Every row comes from one small tree of marks. The marks that hang from a mark follow it in brackets, in alphabetical order. Every link used is in the known rows. Which tree was each row made from?
(in the rows, 128 means zero)
Known rows
bobik{guva modamin{gozal} piru zeruz}: [ 68  99 167 146  27 159  93 104  71 123  31 183 116 101 164  99 100 106
 188 133 161 162 139 104 200  69 145 145  77 133 152 110 172]
nobado{bobik}: [160 133  79 121 181 147 156 148 174 118 143 147 157 132 111 130 155 167
  90 130 120 139 136 129 109 159 126 133 145 165 110 134 130]
giru{nobado{bobik}}: [176 151  74 117 154 134 135 139 201 119 158 125 184 130 103 145 136 187
 108 128 146 118 121 136 115 128 134 117 132 148 150 127 107]
kunet{bobik{modamin} feme}: [145 108  91  95 246  66 122 123 150  96 141  42  77 137 124 139 137  94
 167 121 108 133 105 105 138 108 113  65 162  95 122 112  74]
feme{kunet{bobik{zeruz}} piru}: [124 134 182 112  41 130 101  96  69  93 146 103  86 150 145 134 149 113
 113 147  89 140 139 155 105 166 123  91 146  80 113 127 141]
nobado{bobik{modamin zeruz}}: [140  96 125 122 151 158 140 154 139 110 102 151 153  97 127 111 123 152
 125 123 125 134 143 120 139 100 137 153 117 138 119 129 169]
kunet{feme}: [137 143  53 134 208  88 158 124 169 129 157  73  99 132 126 147 157 111
 124 115 125 108 106 108 107 134 109  81 191 130 120 126  96]
modamin{gozal}: [118 145  51 138 147 126 143 118 170 137 131 139 106 126 134 124 172 133
  99 143 144 137 137 131 144 156 107 119 159 159 113 116 104]
dogobol{bira{gozal} nobado}: [133 134 130 118 173 104 143 174 160 205 162 125 116  81 113 142 141 164
  34 175 118 103 109 130 112 154  98 123 145 157 138 159 138]
bobik{piru zeruz}: [107 116 157 125  79 136 134 125 105 136 123 165 119 127 146 113 145 110
 126 124 139 138 137 116 147 137 126 131 115 135 142 115 171]
zatobim{bobik}: [150 134  71 122 150 102 142 122 163 153 137 145 111 142 109 139 151 120
 121 118 123 120 121 126 104 155  93  87 146  92 105 138  88]
piru{feme{kunet{bobik{modamin zeruz}}}}: [115 112 186 128 135 115 111 106  98  95 145 104  90 124 126 134 106  88
 167 105 120  92 108 132 127 118 117 178 121  99 131 121 125]
piru{feme{kunet}}: [120 143 147 144 136 123 141 106 132 117 175 121 102 134 125 143 121 106
 137 101 130  82 106 139  96 149 115 184 146 128 126 128 113]
dogobol{bira nobado}: [164 121 149 135 164 105 145 183 161 203 159 129 124  84 132 173 154 149
  23 159 135  71 148 114  94 148 113 119 153 158 115 170 131]
rire{guva}: [114 130  99 173 127 105 145 144 166 120 137 174 106 136 157 148 160 124
 120 108 158  74 124 146 105 164 115 142 124 133 117 117 115]
bobik{guva modamin{gozal}}: [102 118  99 159 106 139 114  98 133 132  65 164  96 106 140 120 122 113
 167 129 161 134 129 122 159  94 128 130 122 139 135 122 107]
bobik{piru}: [127 134 123 110 128 131 143 127 142 144 154 159 119 155 139 118 149 123
 127 124 141 147 129 121 131 166 121 118 135 147 131 109 121]
bobik{guva modamin piru zeruz}: [ 86  90 195 149  37 154 105 111  69 129  53 188 109 106 154 102  97  96
 194 113 156 138 130 105 169  72 149 149  78 114 160 118 176]
dogobol{bira{gozal}}: [118 150 108 120 182 122 137 142 168 154 156 131  70 106 112 120 147 121
  56 160 117 121 104 151 120 161  94 130 145 147 145 141 126]
kunet{bobik{modamin} feme{piru}}: [137 122 107  81 216  72 118 120 127  96 152  40  74 154 133 141 139 100
 165 133  98 170 116 113 122 110 119  55 172  70 115 104  78]
nobado{giru}: [153 153  48 161 187 139 147 146 190 184 152 150 127 131 125  94 155 111
  92 128 121 136 142 147  79 162 135 125 142 117  93 127 121]
bobik{guva modamin piru{feme} zeruz}: [ 69  91 218 151  64 144 102 107  62 119  68 179 108 106 145 116  75  85
 218  97 163 132 113 100 163  52 146 200  66 110 164 116 174]
feme{kunet{bobik{guva}}}: [132 130 146 138  78 120 109  86 102  98 118 119  86 143 121 138 142 113
 126 129 107 101 118 149 113 161 124  96 135 121 122 144 112]
giru{nobado piru{feme{kunet}}}: [129 166 121 128  99 119 165 103 147 124 186  97 163 147 117 151  81 148
 157  99 175  66 108 171 151 102 127 142 137 141 178 130  74]
giru{nobado{bobik} piru}: [159 162  67 112 134 136 175 136 182 123 159 117 206 144 106 138 106 197
 122 122 165 108 131 167 158 108 135 103 134 170 164 134  85]
nobado{bobik{piru zeruz}}: [133 120 135 110 116 162 134 151 124 112 112 162 174 128 128 116 138 159
 106 130 121 162 145 114 140 139 139 145 111 158 126 124 179]
zatobim{bobik{guva modamin{gozal}}}: [118 124  77 139 107 118 110 104 134 144  64 162 111 123 123 127 114 117
 169 128 141 143 126 116 147 100 107  96 114  91 117 136  91]
piru{feme{kunet{bobik{zeruz}}}}: [114 124 172 135 130 110 116 104 104  95 152 101  90 130 119 147 122  93
 144 107 117  90 107 134 115 136 115 172 126 108 129 131 127]
kunet{bobik{guva} feme}: [125 131  77 136 194  67 117 101 131  89 109  54  79 139 105 163 158  96
 148 121 110 128  97 104 126 116 117  53 155 113 127 137  88]
feme{kunet{bobik{modamin zeruz}} piru}: [124 117 197 101  49 135  97 101  65  96 132 105  85 142 154 120 128 107
 139 143  92 145 140 153 116 143 127  98 141  67 117 115 137]
giru{nobado{bobik} piru{feme{kunet}}}: [140 171 115 116 113 138 164 123 151 103 176  98 211 151 103 148  74 185
 142 106 160  86 116 165 152 100 136 156 126 162 169 133  91]
bobik{zeruz}: [120 116 120 152 113 127 147 123 132 134 118 145 101 103 132 130 159 108
 108 117 133  98 132 133 124 127 116 127 135 127 130 134 157]
dogobol{nobado{bobik}}: [168 122 108 121 168 123 161 179 161 175 149 139 190 107 114 151 155 201
  72 140 126 119 139 111  98 153 129 123 147 173 106 151 137]
piru{feme{kunet{bobik{modamin{gozal}}}}}: [114 126 151 116 155 115 109 103 120  94 152 103  92 133 128 135 113  98
 162 120 126 112 110 130 135 130 113 171 130 116 123 110  96]

Write each row's tree
[123 145 168 123  38 128  99  79  72  94 129 115  83 164 137 141 145 118
 124 142  96 145 131 157  92 168 131  85 147  90 116 131 115] -> feme{kunet{bobik{guva}} piru}
[169 151  99  98 132 140 128 138 183 121 162 138 196 142 109 133 125 185
 117 128 148 144 123 124 129 135 141 121 117 156 157 110 117] -> giru{nobado{bobik{piru}}}
[174 134 116 153 180 122 134 205 179 237 154 132 151  86 133 143 146 139
  13 170 119  94 165 122  72 148 132 124 139 139  95 167 141] -> dogobol{bira nobado{giru}}
[142 164  74 144 171 171 171 160 152 146 149 129 209 148 112  95  97 158
 108 124 115 144 150 164 108 138 152 170 126 151  94 141 126] -> nobado{bobik giru{piru{feme{kunet}}}}
[128 117  95 118 200  69 122 119 126  89 122  39  81 124 117 152 165  90
 134 126  99 121 106 103 137 112 109  63 159  99 122 126 119] -> kunet{bobik{zeruz} feme}
[112 115 201 104 121 137 121 118 105 127 154 151 112 146 152 102  78 103
 193 105 146 132 119 118 143 121 129 185 113 119 141  92 119] -> bobik{modamin piru{feme{kunet}}}
[156 159  37 140 187 174 180 174 175 164 136 143 206 144 112  90 123 169
  88 135 120 159 161 163 116 146 151 130 134 159  92 139 125] -> nobado{bobik giru{piru}}
[ 79  98 130 173  61 148 104 101  99 121  35 169  97  79 149 114 116 100
 169 130 160 121 137 116 176  63 133 141 102 124 143 132 160] -> bobik{guva modamin{gozal} zeruz}
[120 145  73 182 103 183 156 153 123 149  67 161 206 115 112  94 111 155
 103 130 123 149 159 158 129 100 165 139  98 149 112 161 174] -> nobado{bobik{guva zeruz} giru{piru}}
[136 137  77 187 122 181 121 153 139 147  64 169 187 102 110  99 133 144
  93 136 108 159 153 134  94 118 164 152  96 133 101 156 191] -> nobado{bobik{guva zeruz} giru}
[117 117 124  97 170  77 114 122 105  90 126  54 100 146 130 139 151  92
 149 131 102 150 110  92 154 118 117  65 142 107 132 113 131] -> kunet{bobik{piru zeruz} feme}
[177 120 141 121 179 127 144 204 165 185 147 128 169  82 121 168 148 185
   8 167 122  93 157 107  96 148 125 132 142 178 109 173 149] -> dogobol{bira nobado{bobik}}
[109 117 190 132  21 136  91  89  60  95  97 132 102 142 137 125 129 105
 140 131 108 119 124 131 140 147 135 107 107 116 136 135 150] -> feme{kunet{bobik{guva piru zeruz}}}
[128 121  88 139 137 163 123 132 144 108  72 164 153 107 123 118 119 160
 137 137 140 161 138 118 148 107 140 146 114 164 121 131 129] -> nobado{bobik{guva modamin{gozal}}}
[131 164  97 127 146 106 172 116 172 133 182 102 162 144 111 153  91 148
 160  99 187  77 108 165 156  89 124 142 135 144 182 125  64] -> giru{nobado piru{feme}}
[103 124 176 153 103 114 109  91  89  89 125 113  89 127 115 153 120  88
 157 105 122  89 102 131 115 124 120 172 117 109 134 141 135] -> piru{feme{kunet{bobik{guva zeruz}}}}
[153 131  74 164 168 181 123 156 164 156  80 171 182 115 116  85 108 149
 125 129 119 172 149 135  99 110 167 153 100 128 101 138 145] -> nobado{bobik{guva modamin} giru}
[134 113 166 130  85 127 101  91  96  98 111 124  82 133 131 123 119 104
 154 125 112 104 119 142 128 137 128 105 123 110 128 135 104] -> feme{kunet{bobik{guva modamin}}}
[ 93  94 231 117  71 148 109 121  68 119 120 154 116 120 163 102  76  92
 194 104 143 122 124 111 160  90 133 197  89 106 148  99 170] -> bobik{modamin piru{feme{kunet}} zeruz}
[112 115 122  97 130 141 118 128 134 140 123 164 118 139 161  91 119 126
 167 136 154 173 142 110 183 125 127 135 124 142 130  83 112] -> bobik{modamin{gozal} piru}
[121 129  88  83 206  78 107 115 130  91 137  37  80 150 140 138 144 105
 161 152 103 187 125 110 147 110 116  56 176  85 111  94  76] -> kunet{bobik{modamin{gozal}} feme{piru}}
[149 124 143 109 165 123 149 178 138 172 161 144 203 123 118 149 130 193
 101 132 133 140 131  94 111 145 130 159 128 174 119 137 145] -> dogobol{nobado{bobik{piru{feme}}}}
[ 88 120 203 132  59 141 121 112  76 116 134 145 122 131 147 120 112  98
 150 110 132 115 119 118 138 128 127 183 108 124 143 116 175] -> bobik{piru{feme{kunet}} zeruz}
[138 145 160 102  72 124 108  96  92 100 166 100  83 168 141 133 152 123
 110 148  88 148 137 160  93 184 119  82 163  90 109 120 109] -> feme{kunet{bobik} piru}
[117  95 147  84 182  82 107 126  99  93 116  60  95 135 140 124 122  83
 183 129 108 152 111  86 171  92 127  76 132  92 139 100 126] -> kunet{bobik{modamin piru zeruz} feme}
[143 139 126 134  64 150 110 126 139 110 102 152 193 118 114 137 115 171
 129 127 156 136 120 118 141  99 151 130  90 147 176 129 158] -> giru{nobado{bobik{guva piru zeruz}}}
[ 65 124 215 169   4 149 103  90  44 108  80 164 120 122 139 133  99  92
 168 106 145 114 113 113 142 101 141 187  85 128 156 135 185] -> bobik{guva piru{feme{kunet}} zeruz}
[138 129 179  92  81 129 104  99  88 103 158 105  82 159 149 120 128 116
 139 145  96 151 139 154 105 162 126  95 152  76 113 111 105] -> feme{kunet{bobik{modamin}} piru}
[148 153  90 127 198 170 134 171 165 154 148 156 201 153 113  88 118 148
 111 130 110 195 140 121  95 152 156 187 105 145  96 113 150] -> nobado{bobik{piru{feme}} giru}
[159 120 129 105 144 129 152 180 144 178 151 152 204 126 120 139 144 202
  82 145 128 143 140 101 113 156 134 125 137 179 113 137 145] -> dogobol{nobado{bobik{piru}}}
[121  98 166 106 127 114  95 107 104 109 100 142  86 148 127 117 123 101
 186 123 132 162 120 115 160 118 136 105  95 112 141 110 104] -> kunet{bobik{guva modamin piru}}
[124 116 182 106  57 129 105 102  80 100 132 121 101 147 140 120 137 107
 123 138 100 121 128 138 142 165 125 105 124 116 128 122 146] -> feme{kunet{bobik{piru zeruz}}}
[151 140 128 151 187 118 159 201 161 235 168 118 165  96 129 146 115 142
  37 153 136  82 159 136  98 124 130 149 134 148 108 171 125] -> dogobol{bira nobado{giru{piru{feme}}}}
